Known rows, with every step that occurs:
sabu nemiv mufif: [-23  20   4  10  14 -18  -6  -1  13  14  15  -4   2  26  11  -8  12  28
 -23  -9   9 -13  -8 -11  12  10 -14  26   1  -5  20  -1 -28   3 -13  19
 -42  -7 -16  18  25  -6  30   0  17   1   1 -12]
mufif basu: [  0   3  -4  -8 -17  10 -16 -17   0   7 -16   7  10  -3   6 -11  -4  14
 -10   5   1  -2  18  21  21   3   3  20 -13 -26   2   4 -11   5  -3   8
  12 -14  28   8 -11   1  -8   5  -6  -6  11   0]
vefav sabu nemiv pigema tefe mufif: [-13  -6  -7   3  47 -22 -12 -38 -47  77  29  38  -5   3  12 -17 -20  39
  -8  18 -14   6 -14  23  -3 -14 -18 -14   6  20  18  14 -36   6 -27  22
 -21   2 -13  28  20  23  34  40 -23  -7   1  -7]
pigema tefe mufif rafe: [-17   2 -10 -14  27 -22  12   0 -58  21  56  43   0  14  30  20  29  13
   7  -6 -21  -1 -15  -3  12  -4   3   9  15 -10  30  24  -5 -36  13  30
   8 -10  14  46 -18  -4   4   0  -2  -8  -6 -18]
basu mufif: [ -6  13 -14  -7  12 -10  11 -16   5  13  24  -7  -1   2   4   4   8  19
  -8   9   1   4  -8  -4  -6 -14   0  19  -8 -24  11  -4  -3 -12 -17  11
 -21   0 -10  13   0   6 -16 -12  13  12 -18  -5]
nemiv sabu: [ 16   8  23   8  12  14 -12   2  -9  20  -2  24  23   5  -2  -3  13 -17
  10 -15   0   7  28 -18   3   3  -6 -19  15  25   0 -10 -16   3   9  -9
  -6 -12  -1  -2   3   6   1  -5   9   6   2  15]
nemiv pigema duno: [ -4  -6  19  21   4  13 -28 -35 -18  21 -10   1  10 -10 -18  -2  11  13
   9  14  -9  11  26  37  16 -33  -2 -22   4   6   6  18 -33  16 -10  -1
 -15 -15  12  -7 -11  26  -3  13 -25   1  15  28]
vefav sabu duno: [ -2  23 -21   0  24 -16   0 -13 -28  28   5   7  22   1 -18  19  -8 -15
  -5 -15  20  15  -4  19   1 -33 -13   7 -21  15   5   1   6  18  13 -18
  -8  21 -28 -25  42  13  -9  18 -21  10  -1   7]
mufif nemiv pigema tefe sabu: [  8   6   9  -4  26  29 -35 -38 -47  49  16  35   9   9  15 -32 -26  24
   9   5 -16  10  24  10  -7 -22 -25 -69  10   4  33   7 -27 -10   1  27
 -15 -32  31  17  11   4  13  29 -13  24  34  14]
nemiv pigema vefav sabu: [ -4  -7  25  18   7  22 -33  -9   5  37 -20   0   8 -20 -25   2 -32  16
  21  -8 -11   9  21   8  10 -33 -11 -18  26  34  16  10  11  17 -14   0
   8 -22   9 -19   7  28  14  22 -21 -16  -1  25]
vefav sabu nemiv pigema tefe: [-13 -18   6   1  39 -18 -23 -43 -21  72   1  28   5   6   2 -22 -37  42
  -8  25 -12   4   0  33 -10 -23 -26 -43   1  39   3   6 -13  23 -23   8
 -16   5  -7  11  35  22  18  38 -20  -5  14 -10]
basu mufif nemiv: [-21  34  -7 -14  -4  -2  18 -26   3  24  41   5   0   4  22  -4 -10  14
 -26  11  -1  -4  -1 -13   8  -1 -13  11 -28 -41  36  -6   1 -16   0  23
 -13  -1   5  22   2  -4  -6 -17  21  23 -23  -9]
pigema vefav sabu: [ 10   0  14   6  -2  10  -9  13  10  32 -21  -2   3  -1 -15   8 -21  -3
   2 -13  -1   8   5 -10  12 -13 -18  -8  10  22  15   4  22  13  -1   0
  13 -22   3 -27  24  18  -6   6   1 -32 -16  12]
mufif nemiv: [-12  16   7  -7 -14  10   9 -10  -4  17  18  10  -2   3  21  -4 -19  -3
 -14   0   1  -3   7 -12  16   5 -12 -10 -19 -13  24  -3   2  -5   9  19
   8  -5   8   0  -3  -3  11  -6   8   9   0  -6]
nemiv sabu vefav: [ 32  32  12   9  23  37 -15  24  13   4 -24  -4  27  11   5   0  13 -36
  13 -13  15  -2  19 -27   3  -6 -28  -8  23  30   4   8 -16  -9  12 -16
  -2 -25  -3   4  20  17   3   9  19   8   8  37]
pigema duno: [ 13  -3  11  14  -1   4  -4 -16 -17  13  -3   3   2   9  -5   6  19  -4
   1   7  -3  11  16  21  17 -10  -5 -12  -8  -6   8  12 -11  12   1   3
  -8  -6   9 -11   3  19 -15   3  -3 -13   2  17]
sabu nemiv mufif tefe pigema: [-54  30   8   1  32   8   0 -25  -6  37  20  -6  28  30  13 -38  31  34
 -11  -7  31   1  -2  -8  31  17 -24  13   3  -2  17  21 -29 -31 -21  50
 -37  14  11  30  27  17  33  14  16   5  30 -11]
pigema nemiv mufif tefe: [-18  22  20   7  26  -1   5  12  19  52  29 -15  15  33   5  -2  46  33
   2  -5 -10  -4   9 -25  35  37 -32  31  13 -19  12   6 -22 -34 -11  24
 -13  14  18  35  23   3  14  27  11   1  -2  -3]
basu mufif nemiv pigema duno: [-25  29  11   7  -1   7  -8 -63 -14  48  33   6   4  -1   2  -4   0  25
 -11  25 -11  12  27  21  20 -38 -14 -11 -19 -34  42  10 -26  -4 -13  26
 -24 -13  11   8 -15  27  -5  -5  -4  19  -3  22]
mufif tefe sabu: [ 11  21   2 -20  28  23 -14   0 -34  29  -8   8  30  22   7 -21  22  -7
  -4  -8  25  14  -2  -8  16  20 -33 -20  -1   6  -6   6   0 -10 -14  -3
 -20   0  20   4  21  -6  -8  21 -12  -1  22   8]
tefe sabu duno: [ 17  28 -23  -2  21  15 -24  -3 -49  -3  -9   0  12  23 -16  14  12 -19
  13 -36  27  18  -5  15   2 -19 -13 -18 -14 -11   9   9 -11   6   7  -4
 -37   4 -15 -16  38  -2 -11  12 -16  22  28  14]
sabu duno: [ -5  26 -22   4  14   1  -1  -7 -15   1   3  -6   5  18 -15  24   7  -9
   7 -15  10  11  -7  12   4 -20  -5   6 -21 -11   5  12  -2  -2  15   0
 -21  19 -16 -13  15  10 -12  14 -12  14  17  -1]
basu mufif nemiv sabu duno: [-10  68  -9   1  24  19   5 -37 -22  50  38  13  28  18  -2  24  10 -13
  -4 -19   7  17  17 -16   7 -22 -17  -2 -35 -25  45  -5 -15 -17  22  11
 -41   1 -21   6  18  13 -10  -9  20  42  -5   9]
sabu nemiv: [-13   2  -9  -7  -5  -7   5 -10   7   6  -6  -3  -6  18  11   0 -10  14
 -16   0   4   0 -15   1  13  13 -12  -5 -21  -4  -2  -5  -6  20 -12  11
 -18  12 -11   1  16   0  12  -1   6   1  10 -20]
rokag sabu: [ -7 -18   1  10  -9 -15   3  -6 -21   8  -3  -4  -1  -8  16  14  10 -18
  -3   9  -2 -13   9   4  15   1   9   2   8  29   7 -15 -17  17   8  -5
   8  -6   2   1   2   3 -16 -22  -1  10   0   8]

Rows:
[-15  32  -3 -20  35   3  15 -20   3  43  25  -7  22  19   7 -11  19  16
 -12  26   1   5 -10 -10   7  13 -20  17 -11 -17   6   6  14 -32 -26  10
 -22  17   6  24   2   8 -17   5  12  10  -9  -3]	basu mufif tefe
[-28  -8   2  -2  15 -14 -20 -34 -11  46  -9   8   5 -12  -4 -16 -29  24
 -13  10   0  10  -1  21   5 -18 -14 -16 -13  30   3  -4 -21  43 -29   3
 -16  10 -18  -3  26   7  28  17 -29   2   6  -3]	vefav sabu nemiv pigema
[  5  37  17  -8  50  15 -17   5 -28  37  12   5  33  30   7 -29  34   7
  -8 -13  29   8   8 -20  18  16 -33   7  20   6  18   8 -16 -33 -18   7
 -40 -14  13  20  34 -16   8  17   5   1  15  21]	nemiv mufif tefe sabu
[-27  39  -6 -21  49  14 -24 -50 -29  58   8  -4  27  23   7 -33  15  38
 -13  11  15  12  -7   8   8   0 -33 -17 -17 -16   9   5 -26   3 -48  18
 -67   8   6  30  18   0  11  20  -8  24  22  -3]	basu mufif tefe sabu nemiv pigema
[-29 -19  13  30  -8  -9 -25 -52 -32  33 -19  -4   1   1   1  11  14  10
 -10  20 -10  -3  22  47  44 -17  -5 -30 -11  24  14   7 -56  52 -12   9
 -25  -4  11  -2   1  29  -1 -10 -25   5  26  18]	rokag sabu nemiv pigema duno
[-24  28   0   1  -5  -5 -15 -18  13  15  -2   7   7  24  21 -20   5  34
 -33  -4   9 -10  11   9  26  17  -8  40 -14 -30  24   5 -35   7 -13  31
 -22 -20  16  22  18  -7  23   5   8  -6  11  -8]	sabu nemiv mufif basu
[ -1  31  -8  -2  40  30 -43 -45 -66  50  10  31  17  26  -2  -2 -20  15
  20 -10  -1  23  14  23  -7 -37 -34 -62 -12  -2  37  16 -26 -11  15  23
 -27 -10  16   7  29  13   2  46 -21  34  48  15]	mufif nemiv pigema tefe sabu duno
[ 38   8  -8   3  41  45 -47  -5 -30  21 -20   3  16  18   7 -24  -7  16
  27   7  10   4   6  16 -19 -28 -39 -47  34  26  10  22 -27 -15 -14   5
 -17 -36  17  26  33  20   7  47 -12  14  42  44]	nemiv pigema tefe sabu vefav
[-21  23  18  11  13  18 -13  -8 -21  59  25  19  -5 -17   3  -1 -34   4
  -5 -15 -13   7   9 -12  33 -20 -19  -4  22  -1  58  18 -14 -12   1  34
   6 -31  14  -4 -10  24  35  19 -13  -6 -18  17]	tefe mufif nemiv pigema vefav sabu
[ -6  29  -8 -29  22  13 -10  -9 -27  38 -16   3  23  39  17 -25  11   5
 -16  -5  24  10 -12  -9  20  29 -38 -28 -24   3  -7   6  -6   8 -28  10
 -39  14   7   6  35 -11   5  13  -2   2  27  -8]	mufif tefe sabu nemiv
[-20  41   5  -8  34  41 -35 -31   0  59 -17 -18  20  35   2 -17   1  38
   1  -1   0  14  -5  -4  27  -7 -43 -30  -5 -17  25  22  -9 -11 -48  33
 -64 -12  19  17  16  16   5  19   1   1  22   6]	basu mufif tefe sabu nemiv pigema vefav
[-25  43 -11   0  47  17  -1 -36 -21  71  32  -7  47  31 -27  11  61   8
  29 -16   3  19  27   0  38  -6 -27 -13 -21 -25  14  14 -33 -33   0  33
 -43  45   6  36  29  45 -11  20   9  42  23   6]	basu mufif tefe pigema nemiv sabu duno
[-16  21  19  10  11  -7 -12  14  26  42  -6  -6   3  22   3  -1 -12  24
 -21 -26   7   5  -1 -18  26  -4 -29  18  12  13  33   5  -6  12 -17  18
 -30 -25  -9  -8  53  11  23   6  14 -29 -16   1]	pigema vefav sabu nemiv mufif
[ -7  40 -20 -32  38   6  -1 -30 -24  48   9  -9  20  39  23 -20  23  18
 -28   6  22  14 -24 -11  11  19 -37  -9 -32 -24   2   0  -7   1 -39  18
 -60  16  -5  20  35  -6  -5   2  13  17  11 -10]	basu mufif tefe sabu nemiv
[  6  34 -10 -29  41  11   1 -19 -31  42  14  -5  25  22  10 -19  29  11
 -11   6  21  16  -5 -15   1  11 -30   0 -12 -23   6   3   0 -23 -30   7
 -36   2   6  19  20  -3 -22   3   3  15   5   8]	basu mufif tefe sabu
[-15   4  -7 -11   4 -22   5 -13  -6  37  -2   9   2   1  10  -3 -19   8
 -25   1  12   3 -13   2   8   3 -17  -6 -22  20  -4 -10  -1  41 -15  -2
 -12  15 -25 -14  40   1  13   3  -7  -8  -7 -10]	vefav sabu nemiv
[ -4  10   8   7   3  37 -56  -5  -9  13 -40  -7   0  20  -6  -9 -17  19
  15 -31   0  13   3  11  23 -18 -23 -52   7   4  20  14 -20  24 -27  22
 -41 -31  19  -6  14  12  25  10 -14  -3  32  13]	tefe sabu nemiv pigema vefav
[-10  20  14   9   2   2 -16  -9   3  12   4   3  17  11  11 -18   9  23
 -16  -2  12  -6  24   7  20   4   0  46  12 -24  24   7 -34 -14  -5  17
  -6 -32  26  21   1  -2   2   5   5  -7   2   9]	nemiv mufif basu
[ 29  17   6   9   8  30  -6  32  25  18 -20 -13  18  15   1  18  27 -15
  19 -19 -11  -6  23 -27  27  15 -33  -7  10   9   1   3 -34  -3  14  -2
   3  -5   4  21  30  17   9  17  17  15   5  30]	pigema nemiv sabu vefav
[-19  -2  11  18   3   4 -25 -41 -10  32 -16   0   2  12 -11  -3   3  26
  -6   6 -10   9  10  40  25 -24 -15 -30 -19  -2   6  21 -35  37 -25  13
 -33  -1   2  -3   3  27  12  10 -16  -3  28  11]	sabu nemiv pigema duno
[-12   7   2  -4  -3   6  -3  12  19  37 -27  -3  -3  15  -1   7 -29   4
 -16 -15   1   7 -10  -5  24  -4 -29 -15 -13  18  13   6  17  27 -10  11
  -9 -11 -12 -21  40  15  11   3   1 -29 -11  -6]	pigema vefav sabu nemiv
[-50  38  18  12  22  35 -13  -3  18  43   1 -20  24  42   6 -27  20  34
   6 -22  18   4   3 -21  43  14 -35  -2  18  -6  35  32 -11 -38 -23  57
 -36  -5  23  22  32  25  36  12  28 -16  29  -6]	sabu nemiv mufif tefe pigema vefav
[-32  28  -4  -8  24  39   1 -19  10  33   8 -26  26  21  -9 -11  22  21
  18   1   6  10   7 -13  22  -9 -20  -4   8 -22  20  25  16 -54 -27  46
 -15   2  35  17  -3  36 -12   1  23  -5   7  11]	basu mufif tefe pigema vefav
[ 19   9 -14  11  46  27 -48 -39 -63  35   3  18  20  24 -17  -4   0  15
  38  -9   1  23  10  41 -18 -44 -14 -52   6   9  15  24 -25  -3   2   8
 -41  -6   4   6  34  21  -8  47 -30  24  50  16]	nemiv pigema tefe sabu duno
[-35  26  23  17  31  42 -21   0  10  29   8 -14  30  27  -9 -25  28  20
  23 -19  13   6  19 -24  31   4 -23   4  40  -3  38  35  -5 -60 -11  48
 -20 -20  42  16  14  31  21  16  19 -15  23  16]	nemiv mufif tefe pigema vefav
[ 16  24  15   5  35  14   7  -9 -46  70  51  58  13  22  31  -3   8  -8
   3  -1 -17   8  26 -30   9  14 -18 -25  15   2  46   3 -35 -44  23  28
  -5 -22   7  29  -3  17  19  12  26   8  -2   9]	pigema tefe mufif nemiv sabu
[-40   4   9  19   5 -32  -2 -10 -10  21   7 -14  -1  13  26   7  19  11
 -25   3  11 -20   4  -8  27  13  -4  24  10  25  28 -10 -44  16 -11  17
 -29 -11  -8  16  27  -5  16 -27  16   9   1  -7]	rokag sabu nemiv mufif
[  1  15  -7  -4  22  -4  15  -8 -41  46  57  39 -18  20  34  -3  -4  15
  -7  10 -19   0 -13 -19  10  12 -16  -9  -2 -23  39  13 -11 -46  12  39
   4  -8   9  29  -5   9  17  20  11   1  -1  -9]	pigema tefe mufif nemiv
